What can hang from each mark
Z455: Z538 Z852
Z321: Z588 Z690
Z852: Z184 Z455 Z588 Z690
Z538: Z184 Z455 Z733 Z884
Z120: Z884
Z332: Z184
Z796: Z884
Z690: Z852
Z184: Z332 Z538 Z852
Z733: Z538
Z884: Z120 Z538 Z796
Z588: Z321 Z852

Every row comes from one small tree of marks. The marks that hang from a mark follow it in brackets, in the order of their numbers. Every link used is in the known rows. Which tree was each row made from?
In the rows, 128 means zero.
Known rows
Z321(Z690(Z852(Z455(Z538) Z588))): [ 82  84 150 146  75  66  86 104 135 139 111 109  92 163  82 124 120 157
  81 108 115 108 112 123  88 155 105 135 131 144 148 185 140 121 148 138
 136 163 132 125 124 137  63 103 162 140 113 126 125 105 107 166 125 131
  87 135 166 130 102]
Z733(Z538(Z184 Z455(Z852(Z690)) Z884(Z796))): [118 160  94 131 102 126  91 171 129 167  61 129 149 181  97 107 141 144
  91  81 161  52  97 165  79 123 128 178 129 116 127 131 124  61 162 101
 138 189 185 111 138 194  81 144 132  97 137 133 112 147  77 129 195 104
  91 149 145 116 167]
Z184(Z852(Z690)): [106 102 107 133 104 112  91 151  97 145 118 121  95 172 119 121 126 143
 108  99 134 116 108 144 136 126 100 140 100 124 142 154 145  99 117 110
 133 146 150  89 141 129 108 116 128 132 136 138  95 135 115 147 154 111
 108 143 138 100 120]
Z538(Z884): [142 132 115 133 111 120 102 157 122 128 101 142 126 172  99 117 132 134
 114  93 155  86 108 127 131 119 127 137 117 120 106 133 142  87 130 125
 151 138 159 115 130 142 119 131 147 114 155 132  89 128 129 165 177 116
 116 117 128  95 117]
Z852(Z184(Z332) Z455 Z588(Z321) Z690): [ 66  56 158 151  85  72 104 100 109  89 123  75  98 175 159  76 115 194
 111 137 123  92  44 138  71 163 112 134 115 107 112 192 137 108 113 157
 153 169 181 132 121 185  44 106 108 110 151 125  99 116  96 182 143 159
 114  95 145  86 124]
Z538(Z184 Z455(Z852(Z588 Z690)) Z733 Z884): [143 181 102 151  81 129 110 164 136 129  50 108 177 175  89 102 119 184
  49  55 150  62  61 190 101 117 160 172 142 113 113 157  95  75 127 102
 136 197 199 114  98 245  88 149 137  97 164 123 134 118  73 157 224  91
 122 127 112  75 213]
Z538(Z184(Z332 Z852) Z455 Z884(Z120 Z796)): [159 179  76 131  98 178 111 237 149 138  77 128 167 218 121 111 138 141
  84  97 162  44  89 156 100 151 153 154  60 101 133 115 142  55 146  57
 115 200 210  91 103 195 118 161 128  92 145  97  78 134  94 136 200  81
 157 129 176  98 211]
Z588(Z321 Z852(Z184 Z455)): [ 89 147 150 154 113  85  63  88 131  90 156 126 121 176 168 104 137 146
 155 120 157 119  68 104  82 140 104 149 129 116 142 150 146  75 134 146
 132 157 144 152 132 145 117  98 123  96  87 128 112 125 132 147 148 145
 138 126 148  42  78]
Z332(Z184(Z538(Z733))): [ 95 120 110 150 121 139 117 183 113 134 122 118 171 129  97 136 154  91
 146 117 179 103 136 188 109 156 108 162 159  77 115 125 121  94 124 105
 146 135 152 131 118 115 114 138 115  99 134 126  80 113 140 132 163  93
 129 138 138 114 138]
Z733(Z538(Z184 Z455(Z852(Z588(Z321))))): [108 157  88 151 116 116 106 130 126 152  76 124 142 149 114 132 152 143
 114  94 155  88 102 174  73 147 130 176 134 114 131 144 111  59 179 136
 118 181 159 121 122 154  85 128 115 125 110 125 139 144 119 116 157 108
 114 156 165  91 125]
Z455(Z538(Z184(Z332 Z852) Z733 Z884(Z120))): [133 148 101 193 109 162 117 230  99 121 108 130 161 160  99 164 107  86
 113 111 167  89 120 169 118 153 185 155  79  88 119 121 102  95 109  75
 103 169 185 100 121 177  84 126 105  88 145  97  98 131 124 146 180  73
 153 171 169  79 177]
Z321(Z690(Z852(Z588))): [ 94  89 118 144  75  76 111 117 156 135  95 115  91 166  75 119 131 173
  73 110 113 119 119 120  97 153  94 146 132 141 150 172 146 117 148 146
 128 156 130 104 109 123  79 117 169 146 106 136 117 100 123 162 122 122
 101 128 159 128 107]
Z588(Z321): [116 132 109 151 111 116  99 124 132 115 121 127 117 150 137 133 139 137
 141 101 156 123 109 122 109 129 115 141 138 125 135 132 145  94 141 143
 133 130 129 118 132 106 118 119 157 120 108 146 114 127 161 142 143 115
 126 134 147  84  95]
Z120(Z884(Z538(Z455 Z733) Z796)): [ 75 152 128 141 115 164  92 159 146 139 122 127 153 176 125 122 149 120
 113 161 181  84 124 173 106 101  99 157 120  81 138 134 141  76 111  76
 153 181 158 151 119 180 111  99 166  67 153 140 139 131 107 114 170 100
 114 136 170 126 148]
Z321(Z588 Z690(Z852)): [104 101 122 127  91  56 117 142 162 110  99 122  62 173  64 133 147 185
  39 116 124 142 108 104 109 153  80 159 132 150 156 172 162 121 142 148
 116 160 139 124 121 100  83 136 176 151  77 120 117  98 134 174 123 116
 119 140 151 134  95]
Z690(Z852(Z184 Z455 Z588(Z321))): [ 69  93 131 141  98  68  81  59 142 106 117 100 112 186 141  97 128 168
 121 109 151  89  68 130  78 130 125 134 133 146 133 181 153 121 144 170
 120 184 141 124 117 151  81 105 155 135 126 126 117 110 118 152 143 148
 130 111 179  61  87]
Z733(Z538(Z455(Z852(Z184 Z690)) Z884(Z120))): [100 137 112 138 106 139  85 141 118 169  94 136 127 180 115 114 144 155
 121 114 167  68  99 153  81 113 136 174 101 106 120 146 129  76 151 102
 142 173 159 111 147 200  74 133 109 111 123 135 119 178  81 152 162 125
  92 147 150 106 132]
Z884(Z538(Z184 Z455(Z852) Z733) Z796): [ 92 157 129 135 107 160  66 171 150 136 123 125 179 173 108 100 146 126
  94 109 182  65 127 191 115 106 115 180 134 104 161 113 120  77 123  76
 159 205 170 127 106 205 114 135 141  68 131 126 142 108  92  96 193  69
 123 147 147 120 216]
Z796(Z884(Z120 Z538(Z455 Z733))): [ 66 138 122 147 123 211 102 160 136 141 160 137 151 155 123 114 134 129
 117 150 166  96 142 161  88 115 131 162 112  89 140 128 135 101 105  96
 143 147 139 139 143 168  96 132 136  79 150 121 138 133  99 145 155  79
 111 135 140 133 158]
Z455(Z852(Z184(Z332) Z588 Z690)): [ 68  56 141 159  83  98 109 106  99 111 109 111 105 177  96 107 112 166
  98 164 118  82  89 142 133 142 120 167 116 127 113 152 138 115 142 133
 153 189 176  95 109 175  41 107 104 113 131 128 103 115 106 143 130 147
 104 125 144 108 137]
Z332(Z184): [109 102 118 131 108 121 107 140 113 119 112 127 148 135 100 119 143 120
 145 122 151 110 119 152 106 147 111 167 152 105 126 125 146 106 147 112
 166 136 151 131 127 106 109 126 128 107 128 130  61 117 157 137 153 113
 123 124 125 116 118]
Z538(Z184 Z733): [146 149 103 156 122 123 117 155 140 116 103 123 163 135 105 119 131 116
 107  79 162 129 108 187 102 142 149 171 144  99 137 135  98  87 109 115
 121 154 164 111 111 137 121 132 121  96 158 126 111  93 137 130 185  59
 159 139 106  83 175]
Z588(Z852(Z184 Z455(Z538(Z733 Z884)) Z690)): [ 72 125 182 164 101  82  60 117 110 104 145 124 126 175 124  97 103 143
 131 113 152  89  66 136  92 124 119 159 128 112 128 165 127  96  93 118
 150 163 176 146 138 214  81  89 104  80 134 120 113 132  77 179 172 138
 107 131 129  65 123]
Z588(Z852(Z455(Z538) Z690)): [ 64 119 170 138 102  85  63 107 114 134 150 122 109 168 115  97 114 140
 138 110 135  95 102 123 108 133 104 146 149 128 149 167 147 102 116 118
 162 152 164 140 144 154  91  90 111 106 120 120 128 133  87 171 150 119
  84 136 139  96  99]
Z884(Z538(Z184(Z332) Z455) Z796): [103 131 119 127 116 150  91 192 153 134 126 133 165 179 107 101 153 132
 110 128 164  59 130 171 108 133  98 164 107 102 147 113 149  59 126  86
 159 192 185 134  99 176 117 134 136  81 138 103 114 110 104 113 173  77
 132 118 163 137 197]
Z321(Z588 Z690): [115 105 141 124 103  77 114 159 140 104 111 118  52 155  81 132 148 174
  47 127 121 150 109 115 116 162  69 163 115 127 150 154 145 106 131 140
 134 140 150 134 127 102  89 132 148 134  91 124 109 105 139 177 125 121
 111 138 131 139  96]
Z852(Z184(Z332) Z455(Z538) Z588(Z321)): [ 63  77 175 183 109  88  95 105  97  76 139  98 112 165 147 127 112 137
 142 153 141  81  62 142  82 166 133 133 100 109 107 164 127 102 134 152
 134 175 170 154 119 177  48  77 104 104 139 103 108 122 126 160 128 164
 130 120 190  72 101]
Z852(Z690): [100  88 130 125  99 103 102 121 123 141 117 122 102 158 107  99 121 164
 116 102 131 111 109 140 116 120 103 149 141 127 137 155 151 114 110 123
 161 135 154 102 139 138  94 122 133 121 149 144 107 126 108 171 152 106
  90 118 115 119 128]
Z884(Z120 Z538(Z455(Z852) Z733) Z796): [ 51 141 135 124  97 211  58 167 156 160 148 124 160 190 130  89 147 134
 119 145 194  54 151 166 117  92 124 176 113  97 173 117 134 114 125  51
 168 189 151 111 122 200 109 137 132  73 110 140 149 139  92 112 162  68
 108 157 171 139 198]
Z884(Z120 Z538(Z733)): [ 73 106 127 138 116 186  85 168 130 146 170 130 138 147 132 106 148 125
 139 143 181 103 162 164 117 116 134 162 104  80 156 136 119 118  90  91
 161 143 139 120 129 150 115 137 103  92 128 129 137 133 118 143 148  62
 128 145 147 123 157]
Z796(Z884(Z538(Z733))): [ 71 117 124 162 129 169 106 156 114 119 160 139 145 137 105 120 127 105
 112 144 156 115 143 154 110 118 114 154 127  92 122 129 134 104 101 127
 140 136 138 143 145 143  97 118 144  81 157 130 123 108 121 137 157  91
 110 138 119 128 136]
Z184(Z538(Z884) Z852(Z588)): [101 127  88 148 125 143 102 214  91 148 108 117 116 182 107 146 139 114
 104 105 162  57 124 164 151 154 103 113  77  99  94 143 119  69 122 121
 110 152 180  97 115 145 118 136 112 137 149 113 100 136  98 158 166 124
 114 137 202  83 105]

Write each row's tree
[ 97 102 153 190  99 142  89 147  84 118 128 153 134 179  89 165 104  98
 137 173 158  62 114 129 140 120 171 167  86 121 105 108 136 111 148  89
 137 186 169 109 133 193  43 110 113  85 114 111  97 149 114 138 133 137
 114 161 179  97 133]
Z455(Z538(Z884(Z120)) Z852(Z184(Z332)))
[ 83 116  92 138 104 155 103 227  91 128  95 109 149 170 104 127 139 105
 119 125 166  48 117 172 121 159  96 144 113  86 104 120 131  93 140 101
 137 162 189 114 120 144 107 144 118 105 138 122  48 123 117 143 175 135
 113 134 193 107 127]
Z332(Z184(Z538(Z884(Z796)) Z852(Z588)))
[ 64 122 152 171  71 168  70 167 105 144 108 125 138 184  93 120  88 121
 106 125 167  52 127 142 128  89 162 171 140 123 136 121 122 154 122  70
 154 179 171  93 147 217  46 121 140  69 130 151 126 143  82 152 169 104
  77 181 158 118 177]
Z455(Z538(Z733 Z884(Z120 Z796)) Z852(Z690))
[ 79  97 162 141 100  68  85 106 124 107 151 120 115 183 125  82 127 155
 131 138 132 108  75 119 103 156 100 153 120 112 133 172 152  80 112 124
 157 169 174 131 121 162  90  96  96  99 122 114  99 120  97 159 149 133
 119 110 120  83 113]
Z588(Z852(Z184(Z332) Z455 Z690))
[120 140 133 152 136 125  94 149 133 127 128 143 140 176 111 137 145 131
 135 109 176  67  89 168 111 123 106 147  94 102 102 122 133  48 111 120
 129 158 168 135 115 189 113 126 120 107 154 114 101 146  92 161 164 131
 125 106 158  81 133]
Z852(Z184(Z538(Z455 Z884)))
[ 72 141 132 130 107 161  75 135 132 149 119 135 143 190 118 134 150 122
 115 175 168  70 131 155 121 100  99 160 117 103 136 125 158  73 140  77
 162 196 158 146 124 169 101 105 167  76 137 140 136 137 101 102 152 118
  93 139 177 139 127]
Z120(Z884(Z538(Z455(Z852)) Z796))
[ 58 112 121 153 121 208 103 162 120 134 168 136 140 147 123 114 125 112
 120 163 163 105 159 147  98 121 136 158 114  84 138 127 135 121  97 107
 141 135 141 127 148 147  90 133 131  76 148 129 126 121 113 143 150  82
 112 144 136 139 145]
Z796(Z884(Z120 Z538(Z733)))
[102 106 140 183  81  69  98 115 135 109 121 122 112 165 118 152 131 143
 112 116 136 137  95 106  78 156 116 141 120 126 142 163 151 102 144 141
 116 158 122 131 127 138  65 107 174 117  77 129 110 116 139 148 119 139
 123 147 169  94 103]
Z588(Z321(Z690(Z852(Z184(Z332) Z455(Z538)))))
[ 85  67 135 168 118 101 130 128 125  85 121 115 109 166 111 109 118 149
 123 166 132  86  88 153 111 162 114 153  90 108 105 144 133  97 129 151
 134 170 176 115  89 152  74  91  96 119 155 106  91 110 138 154 127 140
 145 100 170  88 117]
Z852(Z184(Z332) Z588)
[ 77  74 175 127 119  87  74  69 112  98 137  96 100 167 145  82 123 157
 125 133 140  80  64 157  88 142 116 138 109 116 121 171 126  99 124 153
 154 173 172 143 126 165  83  95 100 118 171 120 104 117 105 162 146 156
 119  99 148  86 105]
Z852(Z184 Z455 Z588)
[ 95 155 112 130 118 174  67 220 109 164 133 105 145 204 142 117 149  79
 109  96 203  66 127 170 126 140 134 118  83  77 126 145 115  87 105  69
 117 167 172  97 148 164 126 149 117  96 147 131 101 138  76 136 189  87
 119 165 176  94 156]
Z184(Z538(Z733 Z884(Z120 Z796)) Z852(Z455))
[ 93 104 123 157  88 110 110 133 134 106 100 103  90 148 125 120 125 178
  96 115 118 114 102 123  91 158  96 138 128 120 136 151 126 110 145 158
 135 138 141 118 113 128  87 114 148 130 111 142 122 111 146 168 125 136
 107 128 166 105  99]
Z852(Z588(Z321(Z690)))
[102  83 160 137  99  84  86 124  94 136 126 106 118 155 108 114 111 128
 115 100 129  98  95 157  97 150 138 141 138 120 127 171 137 105 110 111
 163 161 186 130 149 163  59 115 113 106 166 112 108 123  81 164 161 105
  89 125 119 125 154]
Z852(Z455(Z538(Z184(Z332))) Z690)
[ 96  92  86 158 119 120 131 221  93 160 129 117 120 177  96 153 147 101
 112 129 148 100 143 163 157 177  95 127  84  88 107 154 145  65 112  98
 113 152 171  84 116 118  95 129  99 135 129 109  94 133 106 137 141  92
 115 144 171 114 132]
Z184(Z332 Z538 Z852(Z690))
[108 113 107 182  89  84 119 147 151 117 115 124 117 168 107 156 147 146
 108 119 142 135 112 115  90 163  97 140 121 116 133 149 147  84 140 145
 104 151 125 115 109 125  78 128 171 123  71 131 106 114 144 144 116 125
 130 138 173  98 108]
Z588(Z321(Z690(Z852(Z184(Z332 Z538)))))
[ 83 152 118 121 109 208  75 192 172 145 138 121 170 175 140  80 145 143
 116 120 189  57 140 189  81 115 132 180 109  84 178 111 122  93 101  60
 153 184 173 118 114 202 118 152 120  65 139 121 139 125  85 125 182  49
 135 139 167 134 229]
Z884(Z120 Z538(Z184 Z455 Z733) Z796)
[ 61  83 120 177 102 111 134 158 137 105 113  94 118 179 134 115 125 195
 118 138 141  69  68 168  83 162  88 146 108  97 101 157 133  77 109 147
 124 168 185 125  89 204  57 118 106 114 137 116 119 135  86 182 135 146
 114  98 189  87 139]
Z852(Z184(Z332 Z538(Z455)) Z588(Z321) Z690)
[119 169 119 110 102 180  85 172 174 151  97 134 140 212 126  90 134 162
 112  97 171  35  99 134  96 100 128 151 104 121 138 114 155  89 140  74
 152 166 170 106 125 193 121 141 154  97 147 132 106 154  91 165 183 104
 109 117 168 114 166]
Z538(Z455 Z884(Z120 Z796))
[ 70 101 171 157  84  93  78 110 106 113 123  90  88 148 132 126 116 153
 110 112 122  98  88 130  79 161 113 123 132 123 135 174 121 114 144 150
 150 150 149 150 140 153  61  94 139 120 123 130 135 118 116 173 125 151
  86 136 178 109  92]
Z852(Z455(Z538) Z588(Z321(Z690)))
[102 149  99 170 125 174 121 193 116 120 137 135 172 150 102 137 134 107
  89 131 152 110 124 178 101 145 127 160  97  82 125 128 127  61 108 103
 117 168 164 141 123 168 100 128 132  82 157 101 118 104 109 120 176  81
 139 141 130 114 175]
Z796(Z884(Z538(Z184(Z332 Z852) Z455 Z733)))
[128 169  91 174 124 136 146 232 149 145 105 132 181 179  77 147 163 101
 109  99 181  78 120 183 132 158 126 137 109  75  87 144 122  43 120  93
 126 157 168 126  89 168 119 138 128 108 144  99 117 133 108 148 183  75
 137 124 154  91 167]
Z184(Z332 Z538(Z455 Z733 Z884))
[123 178 129 168  94 136  95 169 157 113  84 131 182 210  97 106 135 132
  84 109 180  56  75 164 120 103 142 177 114 108 115 122 126  76 141  77
 139 205 171 115 100 236 100 118 157  75 137 132 110 127 105 128 202 110
 137 141 137  79 198]
Z538(Z455(Z852(Z184(Z332))) Z733 Z884(Z796))
[ 81  88 108 136  98 114 100 151  96 134 108 100  86 171 118 105 118 166
  98 106 123  92 101 153 132 141  99 138  95 121 136 165 135 111 121 130
 134 154 167  83 127 143  95 109 116 142 147 134 104 130 107 160 151 125
 102 134 164  94 115]
Z184(Z852(Z588 Z690))
[114 121 118 140 126 139 100 145 108 137 124 137 138 146 117 147 144 115
 124 162 159 108 131 164 112 132 120 157 109  81 120 135 136  66 109 106
 148 170 168 152 126 137 103 120 136  82 158 119 120 118 120 122 157  98
 123 125 146 123 118]
Z120(Z884(Z538(Z184)))
[ 84 119 146 189  74 122  83 146  85 117  92 124 109 164  84 166 100 141
  98 129 131  69 108 119 131 127 135 147 128 139 112 129 117 119 169 132
 141 171 154 120 129 182  46 109 155 106  97 134 131 130 118 160 136 158
  79 167 188  99 107]
Z455(Z538(Z884) Z852(Z588(Z321(Z690))))
[ 69  86 116 121 101 120  93 174  74 144 118  85 131 154 119 116 142 122
 121 116 147  78 105 178 109 172  90 136 128  87 119 165 129 100 128 108
 153 154 179 125 133 135  90 137  97 119 146 123  67 122  96 152 161 130
  94 128 162 118 123]
Z332(Z184(Z538 Z852(Z455 Z588 Z690)))
[ 87 114  90 151  98 140 117 230  83 130  93  94 154 152 104 124 132 127
 105 104 164  72 105 190 113 157 104 149 127  72 101 149 112 102 109 105
 137 152 186 112 116 166  91 147 110 105 149 129  65 123 101 165 186 121
 113 137 162  97 149]
Z332(Z184(Z538(Z733 Z884) Z852(Z588 Z690)))
[ 66  64 155 103  89  89  81  90 109 135 114  78  89 163 132  59 116 188
  96 103 117  81  80 149  96 140 106 128 144 126 130 200 137 124 119 145
 179 155 177 123 141 158  75 112 114 133 176 139 124 116  76 186 159 132
  72 100 128 123 122]
Z852(Z455 Z588 Z690)
[141 118 112 119 107  99  82 134  96 139 113 109 119 165 129 109 131 136
  97  73 138 116  88 165 107 151 126 146 108 116 145 160 129  80 115 110
 131 165 182 105 139 140 107 141 112 121 157 122  91 112  98 140 180  95
 124 131 116  96 149]
Z538(Z184(Z852(Z455 Z690)))
[100  59 143 161 106  89 123 127 121 104 129 125 110 165 112 105 117 158
 121 145 130 111  84 144 110 140 108 163 106 109 117 150 153  95  98 127
 148 153 169 107 119 164  67 109 109 104 148 124  81 123 115 162 141 129
 123 105 125 106 143]
Z852(Z184(Z332) Z690)
[ 90 141 106 158 120 209 124 183 137 131 146 133 173 152 115 119 135 120
 103 149 159  98 139 170  80 144 145 168 104  75 133 123 130  85 106  92
 132 162 163 138 126 171  88 145 121  71 154 103 127 117 102 132 165  63
 135 134 134 135 188]
Z796(Z884(Z120 Z538(Z184(Z332) Z455 Z733)))
[ 82 132 137 160 133 110  87 132 136 115 157 144 124 171 112 124 138 119
 158 142 163  94 111 138 118 144  88 159 118 107 130 125 140  63 117 129
 125 154 163 130 108 142 123 104  95 106 109 112 109 124 118 141 136 121
 132 126 163  72  92]
Z588(Z852(Z184(Z538)))
[100  94  90 161 113 112 135 187 103 118 111 113 111 175 106 131 135 125
 103 140 127 102 118 146 149 179 115 131  70 108 115 155 142  85 147 121
 118 168 165  89 100 111 102 100 107 143 131 104  91 116 153 131 136 114
 144 137 182  89 110]
Z184(Z332 Z852(Z588))
[131 140 118 186  97 124  98 200  88 111  89 126 120 153 101 167 102 129
  95  90 135  86  93 145 100 152 138 141  92 116 119 125 108  87 129 126
 105 160 176 121 126 180  72 122 137 105 128 111 101 124 117 163 161 131
 118 157 188  81 131]
Z455(Z538(Z184(Z852(Z588(Z321(Z690)))) Z884))
[ 89  98 152 128  92  45  97 128 143 116 114 115  57 173  72 138 139 168
  46 114 128 134 103 110 103 152  90 151 131 151 156 186 158 128 142 141
 127 166 142 145 136 116  66 124 170 148  84 111 121 103 115 177 121 126
 105 145 156 133  87]
Z321(Z588 Z690(Z852(Z455(Z538))))
[ 56  64 143 151  97 113  91 105  97 132 122 107 107 176 102 115 116 157
 109 148 139  66 104 160 132 128 108 161 128 124 115 144 128 109 129 135
 147 178 173  99 115 182  56 122 102 115 135 135 120 124  83 147 135 144
  84 129 159 113 126]
Z455(Z852(Z184(Z538) Z588 Z690))
[136 158  85 142  88 181  97 232 130 133  81 105 158 191 135  86 109 138
  73  77 174  72  95 170  94 129 163 163  96  89 146 127 105 110  91  69
 115 177 203  69 132 201 102 166 127  71 163 137  82 117  86 151 219  68
 145 155 137  92 220]
Z538(Z184(Z852(Z690)) Z733 Z884(Z120 Z796))
[107 132  78 185 132 132 135 235 107 144 133 123 152 168  94 165 158  62
 118 125 173 118 149 183 158 182 114 130  80  72 108 146 121  59 114  94
  95 154 157  93 102 112 122 121 100 122 121 106 103 121 135 111 151  72
 155 163 173  84 139]
Z184(Z332 Z538(Z733) Z852)
[ 68  95  81 180 109 126 146 235 101 144 118  91 133 171  97 133 135 113
  92 126 148  95 129 190 149 186 103 132  91  77 102 172 112  84 102 108
 105 161 182  83  96 150  84 122  90 129 144 110 112 118 102 145 150  88
 126 145 182  96 151]
Z184(Z332 Z538(Z733) Z852(Z588 Z690))
[108  90 178 168 119  86  82 126  90 100 144 133 129 174 115 134 119 100
 139 139 156  85  76 140 107 143 146 138  85 107  97 151 138  81 120 118
 147 172 173 152 137 181  67  91 110  92 159  99  80 131 108 157 158 144
 129 120 146  86 122]
Z852(Z184(Z332) Z455(Z538(Z884)))
[ 99 110 102 156 128 164 117 184  93 119 149 141 144 149 102 140 132  99
  98 152 139 110 140 151 115 155 120 152  92  94 119 121 144  76 115 121
 124 157 168 130 136 131  89 133 125  91 152 100  95  99 119 124 156  97
 128 137 138 129 142]
Z796(Z884(Z538(Z184(Z332 Z852))))
